What can hang from each mark:
J192: J252 J314
J795: J3
J608: J3
J252: J192
J3: J252 J482 J608 J795 J885
J482: J3
J314: J3 J192

Every row comes from one small tree of marks. The marks that hang from a mark follow it in brackets, in the order of their numbers. Every link used is in the known rows. Which tree was each row made from?
Known rows:
J482(J3(J252)): +0.52  -0.14  +0.54  +1.74  -5.46  -3.42  +0.11  -0.48  +0.56  +1.41  +1.99  +2.04  -1.29  +1.79  +2.12  +0.08  +1.02  +1.96  -1.73  +1.74
J314(J3 J192): -0.41  +0.18  +2.88  +0.58  -5.91  -3.71  -1.74  -2.91  +2.45  +1.81  +1.13  +2.13  -0.18  +1.51  +0.01  +1.49  -0.05  +0.90  -2.08  +2.73
J314(J3(J608) J192): -0.67  -0.26  +3.26  +2.10  -5.67  -4.37  +0.19  -1.92  +2.81  +1.99  +2.47  +1.46  -0.84  +2.50  +0.23  +2.43  -0.23  +1.12  -2.79  +2.90
J314(J3(J482) J192(J252)): -1.03  +0.48  +1.01  +1.09  -6.85  -2.14  -7.64  -0.65  -0.60  +1.54  +0.68  +1.97  -1.30  +0.76  +1.04  +1.93  -0.63  +0.31  -1.96  +3.16
J3(J252 J795 J885): +0.80  -0.57  +1.95  +1.15  -4.13  -0.05  -0.42  -1.92  -0.31  +0.39  +3.75  -1.83  -0.03  +2.68  +3.43  +0.90  +0.73  +2.88  -1.36  +1.91
J192(J252 J314(J3(J885))): -2.11  +0.32  +0.70  +1.13  -6.72  -2.53  -2.21  -1.41  +0.94  +1.24  +5.02  +1.19  -1.14  -1.37  +1.00  +2.94  -0.56  +0.94  -2.48  +4.83
J252(J192(J314(J3(J482 J608)))): -1.45  +0.48  -2.16  +1.59  -7.47  -5.11  -3.70  +0.95  +2.64  +2.77  +2.21  +3.66  -2.16  -0.26  +0.45  +3.01  -1.12  +0.53  -1.86  +6.12
J608(J3): -0.16  -0.93  +0.72  +0.20  -4.17  +1.31  -3.86  -1.49  +2.17  +1.72  +2.15  +3.83  -0.33  -1.41  +1.02  +0.89  -0.43  +1.89  -2.38  +2.82
J252(J192): +0.19  -0.51  +0.04  +0.51  -5.01  -3.25  -1.98  -0.68  +2.19  +1.21  +0.96  +2.76  -0.19  -1.16  -0.37  +1.76  +0.15  +1.26  -1.05  +3.21
J795(J3(J885)): +1.22  -2.08  +2.11  -0.96  -5.12  +0.80  -1.21  -2.02  +2.22  +1.86  +2.35  +3.78  -0.80  -0.19  +0.41  +2.07  -0.87  +2.07  -2.14  +2.09
J3(J608 J795 J885): +0.17  -1.29  +2.80  +1.54  -4.44  -0.13  +1.96  -1.21  +2.78  +1.07  +4.96  -0.84  -0.79  +2.44  +1.48  +2.53  +0.28  +2.83  -2.40  +2.19
J482(J3(J252 J608 J795 J885)): +0.62  -1.16  +1.72  +2.87  -5.42  -1.81  +3.93  -0.31  +1.46  +1.14  +4.58  -1.20  -1.29  +4.10  +4.04  +1.38  +0.82  +2.94  -1.68  +2.41
J795(J3(J252(J192) J482 J608)): +1.52  -1.30  -1.82  +1.41  -5.09  -2.19  -5.06  +1.64  -0.81  +1.86  +0.84  +3.63  -1.71  +1.11  +2.83  +1.95  -1.29  +1.53  -1.23  +3.55
J608(J3(J482 J795 J885)): +0.32  -1.32  +0.14  -0.46  -5.45  +4.52  -6.44  -1.06  +1.84  +2.01  +1.83  +1.79  -0.79  +0.18  +2.96  +1.11  -0.90  +2.43  -1.41  +3.88
J795(J3(J252(J192) J482 J885)): +1.81  -1.85  -1.61  -0.32  -6.13  -0.53  -5.92  +0.17  -0.91  +1.93  -0.16  +3.34  -1.20  -0.05  +2.82  +1.80  -1.34  +1.50  -0.25  +4.42
J795(J3(J252)): +1.59  -0.69  +1.12  +0.36  -3.86  -1.26  -2.43  -1.38  -0.94  +1.13  +2.12  +2.89  -0.48  +1.33  +2.38  +0.58  -0.40  +2.15  -2.08  +1.02
J3(J482 J608 J795): +0.26  -0.15  +0.81  +1.46  -4.67  -0.01  -3.39  +0.42  +1.52  +1.63  +3.07  +0.93  -1.70  +3.05  +1.51  +1.74  -0.02  +2.44  -2.54  +1.49
J192(J314): -0.30  +0.37  +1.37  -0.02  -5.02  -3.15  -0.87  -1.56  +1.64  +1.36  +3.80  +2.94  -0.97  -0.67  -0.47  +1.59  -0.03  +1.51  -2.86  +2.11
J608(J3(J795)): +0.16  -0.51  +1.27  +0.31  -3.67  +2.48  -2.93  -1.87  +1.97  +1.09  +2.82  +1.79  +0.52  +0.08  +2.57  +0.48  -0.22  +2.35  -1.93  +2.31
J795(J3(J252(J192) J885)): +1.66  -2.01  -0.11  +0.18  -5.13  -1.57  -1.70  -1.03  -0.11  +1.17  +1.29  +2.36  -0.10  -0.27  +2.54  +1.88  -0.87  +1.73  -0.35  +3.94
J482(J3(J608 J795)): +0.20  -0.47  +1.94  +2.16  -5.23  -1.92  +3.37  -0.19  +3.44  +1.48  +3.79  +1.24  -1.20  +3.09  +1.68  +1.33  +0.71  +2.37  -2.36  +1.22

Write each row's tree:
+0.68  +0.18  +0.20  +2.47  -4.07  -0.45  -3.54  +0.69  -1.04  +1.10  +3.30  -0.70  -1.61  +4.03  +3.72  +0.93  +0.36  +2.70  -2.21  +1.53 -> J3(J252 J482 J608 J795)
+0.64  -1.40  -0.44  +1.08  -4.43  +1.26  -2.66  -1.20  +0.18  +0.55  +2.20  -0.31  +1.04  -0.09  +4.94  +0.99  -0.48  +2.27  +0.12  +5.35 -> J608(J3(J252(J192) J795 J885))
-0.60  +0.47  -1.33  +2.02  -5.58  -4.99  -2.78  -0.86  +0.58  +1.40  +0.99  +1.15  -0.02  +0.41  +2.32  +1.15  +0.35  +1.19  -0.55  +4.69 -> J314(J3(J252(J192)))
+0.01  -1.79  -0.46  -0.59  -5.90  +3.38  -7.41  -0.74  +2.16  +2.68  +1.22  +4.02  -1.66  -1.44  +1.38  +1.55  -1.09  +1.97  -1.86  +4.60 -> J608(J3(J482 J885))
-1.36  -0.18  -0.49  +0.28  -7.47  -4.64  -0.59  -1.69  +3.41  +2.14  +2.67  +2.35  -0.51  -1.80  +0.25  +2.94  -0.71  +0.65  -1.09  +6.57 -> J252(J192(J314(J3(J885))))
-1.58  -0.61  -0.22  +1.71  -7.21  -5.12  +1.52  -0.74  +3.81  +2.20  +4.12  +1.97  -1.21  -0.82  +0.43  +3.86  -0.92  +0.98  -1.80  +6.85 -> J252(J192(J314(J3(J608 J885))))
-0.85  -0.17  +3.55  +1.32  -5.99  -1.07  -1.47  -2.73  +0.36  +0.29  +3.36  -1.86  +0.49  +1.91  +2.50  +2.33  -0.22  +1.18  -1.35  +3.21 -> J314(J3(J795 J885) J192(J252))
-1.33  +0.06  +1.89  +1.75  -6.09  -2.38  +2.46  -1.81  +3.54  +1.78  +6.16  -0.35  -0.95  +2.04  +1.92  +2.97  -0.45  +2.09  -2.68  +4.41 -> J192(J314(J3(J608 J795 J885)))
+0.71  -0.09  -2.10  +1.04  -5.49  -3.05  -6.53  +0.77  -1.11  +1.42  -0.16  +1.98  -1.21  +0.27  +1.97  +0.97  +0.05  +1.36  -0.60  +3.71 -> J3(J252(J192) J482)
+0.64  -1.32  -0.66  +1.54  -6.78  -4.12  +0.89  -0.25  +1.32  +1.45  +1.00  +1.69  -0.87  +0.22  +2.34  +1.43  +0.53  +1.57  -0.02  +4.66 -> J482(J3(J252(J192) J885))
+0.36  +0.56  -2.33  +0.61  -6.14  -4.52  -5.74  +0.66  -1.51  +1.37  +1.19  +2.56  -1.38  -0.58  +1.91  +1.26  -0.49  +1.02  -0.95  +4.54 -> J3(J252(J192(J314)) J482)
+0.79  +0.31  +1.09  +1.83  -4.96  -2.17  +1.07  -0.90  +0.34  +0.78  +2.59  +0.04  -0.48  +3.27  +3.67  -0.33  +1.25  +2.40  -1.27  +0.96 -> J482(J3(J252 J795))
-0.36  +1.11  +0.78  +1.96  -4.56  -1.95  -1.90  -1.88  +0.17  +0.91  +3.01  -1.05  +0.23  +3.29  +3.84  +0.23  +0.80  +2.31  -1.55  +2.19 -> J314(J3(J252 J795))
+0.21  -1.44  +2.27  +1.95  -5.98  -0.92  +4.25  -0.64  +3.94  +1.62  +4.35  +0.42  -1.36  +2.86  +1.84  +2.05  +0.52  +2.68  -2.02  +2.45 -> J482(J3(J608 J795 J885))
+0.34  -0.42  -1.81  +0.33  -6.83  -3.50  -4.72  +0.21  -0.83  +1.55  +1.63  +1.68  -1.57  -0.76  +2.09  +2.06  -0.73  +1.23  -0.60  +5.74 -> J3(J252(J192(J314)) J482 J885)
-0.26  +0.28  +2.12  +1.61  -6.20  -2.30  -3.20  -0.99  +1.99  +2.06  +1.75  +0.26  -1.10  +4.49  +1.95  +1.89  -0.48  +1.49  -2.18  +2.64 -> J314(J3(J482 J608 J795) J192)
+0.73  -0.09  -1.37  +2.61  -4.68  -2.66  -3.60  +1.48  -0.79  +0.91  +1.99  -0.46  -1.03  +2.87  +3.67  +1.51  +0.04  +2.10  -0.75  +3.20 -> J3(J252(J192) J482 J608 J795)
+0.63  -1.19  -0.16  +1.19  -5.21  -2.80  -1.36  -0.86  +0.23  +0.86  +1.68  +0.44  -0.25  -0.21  +1.92  +1.86  +0.19  +1.79  -0.39  +4.43 -> J3(J252(J192) J885)
+0.33  -1.84  -1.03  +0.97  -4.92  -0.15  -3.42  -0.93  +0.54  +1.21  +1.49  +1.94  +0.18  -1.63  +3.32  +1.48  -0.67  +1.72  -0.26  +6.01 -> J608(J3(J252(J192) J885))
+0.29  +0.85  +2.84  +1.67  -4.95  -3.22  -1.23  -3.00  -0.39  +0.56  +1.92  -1.65  +0.83  +4.37  +3.71  +0.35  +0.48  +1.70  -1.24  +1.96 -> J314(J3(J252 J795) J192)
+0.27  -1.62  +0.58  +0.90  -4.40  +1.44  -3.43  -1.61  +0.27  +1.41  +2.82  +1.57  -0.41  -0.53  +3.28  +0.95  -0.33  +2.46  -1.67  +4.32 -> J608(J3(J252 J885))
+0.69  -0.87  +0.58  +2.17  -4.83  +0.34  -2.86  +0.30  -0.36  +1.31  +3.75  -1.50  -1.84  +4.03  +3.86  +1.75  +0.11  +3.00  -1.83  +2.76 -> J3(J252 J482 J608 J795 J885)
+0.92  +0.06  -0.51  +1.93  -5.54  -3.86  +1.09  -0.16  +0.54  +0.51  +1.22  +0.39  +0.21  +2.13  +3.65  +0.20  +0.89  +1.77  +0.07  +2.73 -> J482(J3(J252(J192) J795))
+1.70  -0.62  -0.50  -0.09  -4.81  +0.17  -6.79  -0.11  -1.64  +1.92  +0.86  +3.72  -1.63  +1.35  +2.57  +0.46  -0.82  +1.97  -1.92  +1.44 -> J795(J3(J252 J482))
+0.31  -1.37  +1.51  +2.47  -4.31  -2.04  +0.39  -0.53  +0.64  +1.25  +4.56  -0.20  -1.51  +1.83  +2.02  +2.32  +0.41  +2.68  -2.42  +2.89 -> J3(J252 J608 J885)
+0.31  -1.18  +1.21  +1.01  -5.41  +1.16  -2.52  +0.01  +2.20  +1.89  +3.58  +0.14  -1.91  +2.73  +1.72  +2.46  -0.18  +2.70  -2.22  +2.69 -> J3(J482 J608 J795 J885)
+1.02  -0.62  -1.16  +0.79  -5.72  -0.42  -4.81  +0.07  -0.79  +0.91  +0.94  -0.77  -0.55  +1.78  +3.69  +1.28  +0.01  +2.03  +0.18  +4.28 -> J3(J252(J192) J482 J795 J885)
+1.74  -1.67  -0.09  -0.40  -5.57  +1.21  -5.97  -0.54  -1.01  +2.06  +1.21  +2.99  -1.85  +1.10  +2.80  +1.31  -1.03  +2.21  -1.58  +2.63 -> J795(J3(J252 J482 J885))
